Each row comes from the steps of one path. Every step used is in the known rows, and no mark comes twice. Write the path behind each row, first mark first.
In the rows, 128 means zero.
Known rows:
g-w-v: [ 91 131 121  75 131 126  98 108  93 104  96 148 140 103 114 128  86 131
 152 117 136 102  89 126 114  58 138  99 144 165 140 173 132 164 141 160
 154 145 138 140  76 125 142 146  94 133  98 131 146  60 159 111 125 101
  87 150 196 127 124 145 203 137]
m-y-p-x-n: [ 73 109 125 124 149 122  58  88 149  86  75 156 131  64 109 126  63 111
 109 114 127 115 109  81 142  91 112  83 175 113 169 127 118 151 120  96
 149 124 144 115 121 117 106 152 114 139 131 125 167  83 146 109 140  99
 140 147 195 109 111 137 125 102]
s-q-f-k-m-y-p-x-n: [ 85 106  97 118 131 154  64  91 175 112  90 138 153  49  88 147  81 128
  75 102 157 139 101 100 109 123 135  97 159 113 182 108 104 144 149 106
 164  89 176  98 147 135 102 186 129 153 118 112 173 116 101 123 165  74
 146 140 153 110 103 138  97 104]
w-v-y-z: [ 90 133 132 143 149 108  99 150  96  90 116 153 128  98 122 129  49 128
 126 135 131 134 103 138 117 109 112  99 149 166 142 159 105 149 146 129
 129 128 126 139  91  97 168 113  92 145  78 149 141  87 165 108 135 109
 106 143 178 151 132 159 176 136]
s-q-f-k-m-y-z: [ 94 113 100 128 124 142  84 120 156 108 121 141 147  68 121 165  63 157
  67 111 168 168 119 125 103 158 106 112 123 159 159 116  89 134 161 144
 136 105 162 113 132 146 147 145 117 179  72 114 133 125 111 142 170  86
 109 131 136 133 116 148 149 110]
y-m-k-f: [ 89 102  88  87 129 104  84  82 135 114 105 191 135  82 102 173  69 158
 109 111 167  96 108  97 131 138 135 101 125 171 150 116 108 166 158 158
 146 139 161 104 111 160 115 161  97 183  93 110 156 120 120 140 147  80
  95 141 173 101 143 136 158 132]
y-z: [ 87 129 114 120 140 120  91  76 130  90  99 171 130  84 144 150  32 135
 114 130 124 137  93 117 137 114  89  90 144 180 154 141 114 138 122 146
 131 147 129 122 115 125 143 125  87 152  81 143 114  77 159 122 143 108
 101 143 183 146 137 141 167 144]
f-q-s: [123 141 125 135 111 141 105  89 140  97 108 187 129  85 101 138  43 140
 119 141 155 164  94  87 124  92 129 103 153 171 145 147 150 155 112 169
 128 127 123 139 108 161 143 136 122 150  81 114 154  54 138 103 123 123
  93 147 186 127 116 115 154 131]
p-x-n: [ 73 143 110 107 153 123  66  66 139  88  63 149 139  75 109 133  81 124
 132 129 119 117  90  94 141  71 111  87 168 115 152 129 145 144 103 114
 153 130 136 118 110 122 117 164 106 131 128 129 145  71 156 124 136 106
 135 142 195 126 124 127 115 122]
x-p: [ 92 103 118 111 121 117  98  69 136 109  76 150 129  59 130 132  54 119
 121  76 122 117  84  92 152  98 110  90 153 170 160 136 136 168 133 144
 125 143 120 130 124 127 124 141  94 135 117 142 140  64 148  90 132 119
 104 151 195 116 126 138 162 133]
n-q-f: [107 147 100 102 136 128  96  84 121 120  85 151 156  84 124 131  47 126
 124 127 154 145  97  93 118 121 137 118 162 164 158 161 119 160 113 158
 124 137 137 130 106 149 138 138  87 151 110  63 152  70 119 108 136 112
 104 148 171 128 114 124 139 127]
v-y-z-q-f-k: [ 61 144 104 149 130 116  76 136 146 110 106 188 148  92 150 147  38 136
  84 136 151 180 107 117 121 137 118 110 154 152 160 153 106 135 147 130
 141 116 137 123 104 140 154 124 110 172  86 105 140  95 109 113 149 107
 117 128 120 163 126 140 150 153]
y-p-x-n: [ 76 121 113 109 142 132  67  48 146  90  64 168 131  66 108 135  50 108
 116 122 110 109  77  90 143  85 115  78 179 136 175 134 128 147 110 106
 155 131 144 105 128 116  97 163  98 125 130 142 154  68 150 102 137  94
 136 149 200 125 126 132 114 139]
f-q-g-w-v-y: [100 144 124 123 129 127 110 165  78 130 105 159 149 108 114 107 144 129
 128 138 143 158 120 105  83  66 163 103 162 136 150 180 141 182 151 146
 147 138 123 143  68  88 124 133  83 148  90  96 165  38 139  87 138 117
  88 168 162 154 101 143 222 110]
k-f-q-g-w-v: [ 92 142 117  92 128 141  98 117  82 125  86 205 155 118 101 118 163 132
 126 122 159 142 110 101  86  95 185  93 154 174 165 183 140 175 144 164
 162 140 143 119  77 107 105 161  69 140 106  73 146  68 128 105 140  98
  84 159 172 147 116 121 195 112]
n-q-g-w: [102 146  96  79 129 138  99  95 103 142  94 129 148  80 141 116 128 128
 117 126 131 157 105  91  98  72 136 108 166 151 164 163 134 172 125 162
 138 157 130 127  94 125 105 143  80 156  94  66 141  43 129 111 150 116
  91 168 166 152 107 134 218 114]
l-z-q-g-w-v-y-m: [ 81 128 127 120 146  97 104 163  77 115 106 170 119 101 134 141 157 126
  99 133 141 149 124 130  67  66 145 102 159 133 146 165 111 174 165 139
 141 148 133 132  95  87 109 146  77 173  61  99 160  53 144 131 162  85
  91 178 134 156 130 156 223 114]
l-z-q-g: [ 71 147 105 130 142 112  87  98 127 108  73 186 119  83 163 144 121 128
  84 131 137 163 108 109 122 106 124  86 161 144 158 161 131 188 122 148
 119 149 119 123 127  95  98 155  80 168  79  95 126  55 157 131 151 119
 106 166 138 146 145 121 167 115]
y-p-x: [ 75  99 100 103 132 132  83  56 143  90  89 162 133  86 111 137  42 119
 111 120 117 112  83  96 143 107 105  76 164 136 170 133 122 164 113 127
 143 129 142 118 121 111  97 155  90 135 120 148 149  58 148  91 134 103
 115 155 202 119 127 144 152 144]
z-q: [ 55 138 110 133 135 119  87  79 139  99  85 174 124  77 140 151  62 130
 126 138 146 138  84  99 139  83 130 104 160 144 135 153 123 169 123 162
 132 135 124 136 109 135 134 146 102 159  98 108 143  65 156 118 133 129
 105 150 151 126 120 116 155 130]
n-q-s: [130 145 117 110 118 138 102  89 133 113 109 136 132  77 109 129  44 133
 124 132 154 160  87  95 116  91 124 115 166 173 149 151 131 157 109 168
 118 131 125 142 113 164 151 130 125 154  80  89 156  66 130 112 124 126
  95 145 183 127 114 124 157 136]
z-l: [ 83 132 102 125 140 123  90  68 136  98  77 173 129  86 124 149  39 143
 111 138 133 117  84  80 163 105 102 108 127 165 154 140 134 168 112 153
 167 119 132 142  88 120 132 140  97 145  88 150 128  54 150 105 100 118
 105 144 193 127 146 140 149 142]
f-q-g-w-v-y-z: [ 98 147 133 137 136 129 111 158  77 115 112 177 144 110 133 111 127 127
 117 138 138 178 128 119  75  78 138  98 161 165 164 182 125 152 161 138
 144 140 130 135  77  78 139 123  79 153  74 103 134  46 141 101 148 103
  93 170 159 184 110 144 223 121]
f-k-m-y-p-x-n: [ 76 106 101  97 135 148  52  99 165 117  90 154 130  48  87 153  85 138
  87 101 129 105  92 112 132  80 114  87 163 116 171  88 118 156 147 103
 167 110 162  97 136 124  99 176 134 145 116 126 164 117 129 117 163  84
 137 144 178 110 115 156 122 116]
g-w-v-y-p: [ 92 101 133  92 126 125  98 135  98 110 114 150 130  97 114 116  64 109
 130 122 127 105  96 126 114  81 140 100 167 164 156 170 101 164 161 138
 149 136 144 134  81 113 138 124  91 137  95 150 181  63 148  69 128 104
  98 155 192 134 115 162 216 144]
k-f-q-s: [116 136 127 120 114 145  96  83 135  97 100 216 135 104  88 140  69 143
 113 131 166 158 103  85 123 129 150 102 156 183 151 146 132 147 111 171
 134 119 138 125 106 170 132 139 112 152  93 101 164  91 122 101 124 118
  93 132 185 118 119 108 138 124]
y-z-q-f-k-m: [ 65 140  89 114 130 146  80  90 146 114  96 211 143  80 135 177  48 147
  91 122 156 151  83 149 113 123 122 103 144 184 162 124  99 130 151 159
 155 115 157 102 130 147 134 152 102 167  77 102 123 113 104 145 167  83
 108 134 126 152 133 136 137 157]
p-y-z: [ 80 124 129 129 144 115 109  75 133  88 109 158 125  86 140 141  58 134
 106 123 127 147 102 112 131 130  80 122 151 142 156 137 101 114 127 131
 133 137 137 138 103 115 154 131 106 157  78 155 121  81 162 129 145 107
 126 135 179 130 128 150 180 139]
w-v: [ 93 129 113 105 138 117  98 110 101  97  89 159 132  89 105 133  58 131
 147 122 142 108  81 122 132  83 138  93 137 168 135 166 135 181 131 154
 137 133 127 141  94 112 145 144  95 136 101 136 143  74 170 112 126 112
  94 146 189 121 134 145 164 134]

Write each row's path:
[ 95 124  91 121 139 142  67 120 148 106 103 197 143  85 119 165  45 162
  65 113 158 132 115 113 136 152  85 111 108 182 174 104 102 135 146 135
 180  96 164 118 102 130 136 139 113 164  65 126 118 119  97 137 136  71
 106 121 161 135 147 169 146 130]
q-f-k-m-y-z-l
[ 90 150 118  88 141 146  81  92  94 134  58 140 154  74 111  97 137  90
 130 116 122 135  86 102  79  38 166  88 195 135 197 179 131 166 140 113
 170 139 151 117 111  79  85 182  83 123 122  67 151  44 129 113 145  79
 126 179 181 161 109 130 158 127]
y-p-x-n-q-g-w-v
[ 93 168 125 104 154 131  79 150  86 135  80 101 158  91 101  87 171 106
 137 134 128 153 114 104  73  37 160 106 198  91 167 171 135 154 141 105
 162 134 135 134  81  85 113 156  93 138 115  64 173  55 131 113 143 101
 130 168 168 170  96 143 176 101]
p-x-n-q-g-w-v-y
[ 84  97 102  97 131 105 102  81 141 115 116 172 132  79  95 165  88 159
 104 104 166 104 115  94 119 152 126 132 136 130 154 110  96 143 158 140
 146 134 163 119 102 153 125 167 113 191  90 122 164 128 121 145 146  80
 123 130 172  85 129 143 169 127]
p-y-m-k-f
[ 67 151  95 112 128 115  70  93 150 111  75 194 140  85 156 158  69 131
  69 121 156 159  95 116 128 127 126  98 142 151 168 166 129 171 142 143
 138 121 144 118 129 145 129 164 112 165  95  87 130  89 125 127 142 104
 108 131 133 132 147 121 130 144]
l-z-q-f-k
[ 91 119  84  74 120 143  85  90 141 131 107 152 132  67 102 168  70 165
 105 113 134 106  69 133 136  92 115 102 130 162 142  99 131 171 144 160
 151 128 143 110 117 146 129 160 118 154  86 139 141 106 139 114 155 107
  97 145 167 119 131 159 164 144]
f-k-m
[114 139 111 119 103 140  85  90 157 106 110 208 139  87  99 148  64 149
  97 126 191 151 115  84 122 133 159 106 146 180 162 140 132 161 147 167
 136 119 150 122 112 177 137 153 133 180  88  85 160 107 106 121 121 104
  94 130 175 119 122  97 141 132]
m-k-f-q-s
[ 97  83 110 104 136 136  88 106 140 106 115 169 113  64 106 153  53 139
 108 109 143  94 103 119 139 116 111  93 156 163 146 101  94 171 136 147
 131 134 145 114 123 122 115 132  99 160  88 135 171 103 141 104 156 104
 102 150 184  99 116 157 175 108]
k-m-y-p
[ 78 133 114 119 136 134  96  68 125 104  81 212 143  94 107 150  87 143
 115 127 157 145 100  87 129 129 148 104 156 167 148 152 122 162 122 163
 140 127 142 118 106 145 126 145  89 151 116  90 151  88 141  95 135 125
  96 144 178 124 117 105 141 121]
k-f-q
[ 98 103 103 107 121 109 102 161 103 133 129 130 148  91  98 133 158 146
 100 116 178 137 134 101  69 123 178 115 131 140 153 151  93 178 197 149
 153 128 164 120  85 117 112 161  89 191  74 108 178  99 108 132 154  73
  96 162 142 137 115 148 218 108]
s-q-g-w-v-y-m-k-f
[ 81  91 122 135 119 105 121  63 152 130  91 197 137  52  97 162 103 141
  91  62 170 131 111  70 110 141 141 134 154 144 180 118 111 141 191 139
 148 128 154 128 130 139 120 178 121 181 105  96 161 102 110 120 151  81
 122 149 176  90 111 117 151 118]
x-p-y-m-k-f-q
[ 77 138  96 117 124 127  84  78 142 112  91 202 147  80 116 159  80 147
 101 121 178 135 112  85 131 131 159 106 145 161 161 147 125 174 160 164
 146 128 153 117 108 151 127 162 110 178 111  74 146 105 126 119 133 108
 102 141 167 119 122  93 140 126]
m-k-f-q
[ 83 139 136 130 139 138  90 134  98 120  76 174 149  92 100  98 143  98
 116 133 124 146 113  95  79  47 168  83 197 113 186 169 135 159 149  97
 172 128 144 123  90  68  91 161  90 126 120  99 176  38 129  84 143  91
 129 180 175 166  95 138 171 116]
f-q-g-w-v-y-p-x-n
[ 85 117 158 173 113 130 113  77 161  89 100 175 115  63 140 130  52 106
  99  81 144 183  92 103 123 119  95 122 177 162 173 145 106 100 144 134
 127 123 120 153 131 137 155 140 132 161  71 139 132  74 129 122 135 110
 129 132 166 133 117 122 163 145]
x-p-y-z-q-s
[ 63 141 126 137 142 118  79 163  96 102 100 178 134 102 152 117 131 122
 115 125 160 165 131 124  85  76 132  93 153 154 156 184 109 156 160 149
 148 142 129 137  84  88 130 134  88 170  72  83 121  68 140 147 149  94
  97 157 137 165 112 136 226 102]
m-y-z-q-g-w-v
[ 93  99 119 111 143 102 123  79 126 103 113 154 122  81  99 156  68 151
 123 121 134 119  94  92 126 107  98 132 144 124 138 115 112 137 123 137
 134 140 136 138 101 137 136 150 104 165  80 151 156  73 154 126 144  99
 117 149 181  94 121 164 180 125]
p-y-m
[ 82 138 140 108 149 137  83 115 100 122  78 117 149  74 101 105 100  87
 130 125 123 128  92 112  86  37 157 112 207 114 177 172 105 140 160 102
 165 120 156 133 100 103 126 151 108 126 126  82 188  62 137  87 138  93
 136 166 191 154  93 133 156 134]
g-w-v-y-p-x-n-q
[107 127 116  91 129 119  96 174  80 124 113 134 141 111 118 101 132 130
 132 129 132 126 117 118  99  77 143  93 155 140 146 166 134 179 139 142
 144 149 125 139  60  93 124 127  75 146  89 131 168  58 142  96 137 113
  93 159 172 148 116 168 238 115]
q-g-w-v-y
[ 71 104  95 115 117 142  70 123 162 131 103 198 134  65 116 158  51 140
  80 108 175 129  99 118 122 128 142 102 153 158 167 116  95 171 152 148
 150 110 162 110 129 145 110 152 120 169  92  89 169 116  93 114 163  88
 111 139 130 110 112 142 145 123]
z-q-f-k-m-y-p
[ 92 105  85  96 128 100  91  86 138 115 107 161 130  63 115 172  41 155
 113 117 157 102  99 101 130  98 115 102 120 163 147 115 123 175 156 152
 137 147 145 123 114 149 128 154 110 183  82 127 149  82 138 144 143  84
  98 156 172 106 136 140 172 137]
y-m-k
[100 125  99 139 129 102 102 168  93 135 112 204 145 100  83 145 134 156
 104 126 186 134 132  97  78 126 183 102 136 153 158 142 119 195 183 145
 147 126 145 120  90  99 110 162  88 185  84  76 174 101 112 122 154  81
  94 167 146 130 123 140 173 107]
w-v-y-m-k-f-q-g
[ 73 149 132 122 143 110  92 166  90 112  97 157 123 104 153 118 164 115
  99 132 141 157 124 135  87  72 150  95 170 128 149 189 117 181 157 141
 137 142 127 137  90  84 118 136  80 166  77  97 153  58 153 117 146 109
 103 165 135 161 128 141 219 114]
l-z-q-g-w-v-y
[ 92 125 125 138 146 113  92 119 122  87 118 154 124  89 141 140  39 134
 109 140 120 148 111 120 134 126  89 101 155 158 145 132 103 136 130 131
 123 137 124 125  99 120 156 100  92 160  77 152 140  85 153 101 144 123
 107 141 176 150 126 154 182 136]
v-y-z
[121  91 135 137  97 123 120  75 160 123 112 202 132  61  81 151  85 141
  86  65 182 152 113  71 102 139 137 132 151 161 180 114 117 129 181 145
 140 117 151 137 131 167 128 174 139 184  85 106 171 101  91 123 138  81
 119 138 182  87 114 117 154 126]
x-p-y-m-k-f-q-s
[ 92 139 120 101 144 145  77 106 120 137  82 124 148  73 123  94 133  96
 106 128 108 156 115  81  90  64 138 100 214 105 190 149 117 146 131  98
 159 143 145 113 106  99  84 148  89 144 121  77 178  47 113  88 157 102
 140 175 172 163  94 142 178 116]
v-y-p-x-n-q-g-w
[ 77 126 103 105 139 151  60  90 160 136  83 131 141  32  93 145  94 129
  88 105 142 127  90 106 107  66 131 107 183 110 183 105 109 154 156 109
 165 105 165 103 148 128 106 177 143 148 117  68 166 109 120 118 168  88
 137 157 166 121 100 141 108 109]
f-k-m-y-p-x-n-q
[107  88  88  81 116 142  75 122 151 126 114 184 138  72 101 153  40 149
  82 100 156 104 101 118 132 143 121  93 137 169 169 104 103 168 145 138
 150 114 159 102 126 147 109 147 112 157  95 117 167 124  97 103 160  83
 103 133 165  99 121 168 157 123]
q-f-k-m-y-p
[ 99  90  94 113 113 146  87 111 168 124 116 144 138  56 103 155  51 144
  70 101 169 140 104 107 115 151 135 108 137 155 170 113  91 165 156 143
 141 100 166 111 140 146 121 157 120 166  91 119 169 111 102 103 159  92
 112 141 147 104 109 148 149 114]
s-q-f-k-m-y-p
[ 60 119 132 168 130 113 111  84 142 114  79 177 125  62 165 119 111 112
  94  80 129 182 101  96 116 121 101 111 174 141 190 145 113 137 146 125
 132 141 116 140 128  80 118 149  91 165  82 119 114  58 135 128 158 110
 133 157 142 147 119 135 182 127]
x-p-y-z-q-g
[109 133 102  98 131 151  68 112 149 149  83 161 147  37 102 143  62 127
  89  99 161 130  99 110 108 110 150 119 174 166 184 119 100 154 155 123
 156 116 168  99 141 154 120 158 128 154 109  50 178 121  92 118 168  82
 128 143 148 121 107 139 106 113]
x-n-q-f-k-m-y-p
[ 86 124 132 129 139 136  86 127 110 111  86 106 145  80 106  95 142  93
 108 127 120 149 109  95  83  66 163  89 186 103 180 168 117 158 151  98
 163 119 150 124  99  72  98 167  89 138 112 132 177  49 136  95 143  94
 137 173 168 161 103 143 174 115]
s-q-g-w-v-y-p-x-n
[ 89 170 131 125 161 134  77 144  82 120  85 119 156  92 123  94 157 101
 122 135 121 170 117 122  64  51 139 100 195 119 176 176 116 123 153  98
 162 135 139 125  89  73 121 144  84 141  99  71 145  61 130 127 156  88
 134 170 165 194 106 146 174 115]
p-x-n-q-g-w-v-y-z
[106 112  83  82 124 135  76 140 141 125 113 164 145  79  96 152  69 165
  99 105 164 115 112 119 129 132 118 103 129 150 147 103 119 165 137 147
 146 118 150 112 107 156 129 142 119 164  92 109 161 125 105 124 159  94
 101 123 159 100 118 163 158 107]
q-f-k-m-y
[ 92 106  81  89 127 150  71 111 151 136 108 148 161  69  91 143  69 129
  75 100 160 129 102 111 100 124 126 107 164 122 187 112  99 160 142 125
 149  98 168 110 137 133 100 163 116 156 109  62 169 111  81 107 162  78
 122 147 165 109  99 155 133 113]
n-q-f-k-m-y-p-x
[ 87 131  90 102 134 154  57 118 148 155  82 135 144  40  96 129 135 131
  77 104 135 144 100 102  93  80 136  91 179 109 194  99 123 174 147 101
 164 116 157  96 146  98  78 182 124 153 106  62 160  99 106 124 180  86
 139 168 151 136 106 153 127  96]
f-k-m-y-p-x-n-q-g
[ 99 112  89 113 120 138  85 124 159 119 117 126 149  66  99 156  80 159
  82 107 174 151 112 107 114 139 130 119 124 136 148 113 108 165 149 150
 137 103 157 121 121 153 135 157 124 173  86 109 163 117 107 126 158  99
 107 134 144 104 107 144 150  97]
s-q-f-k-m-y
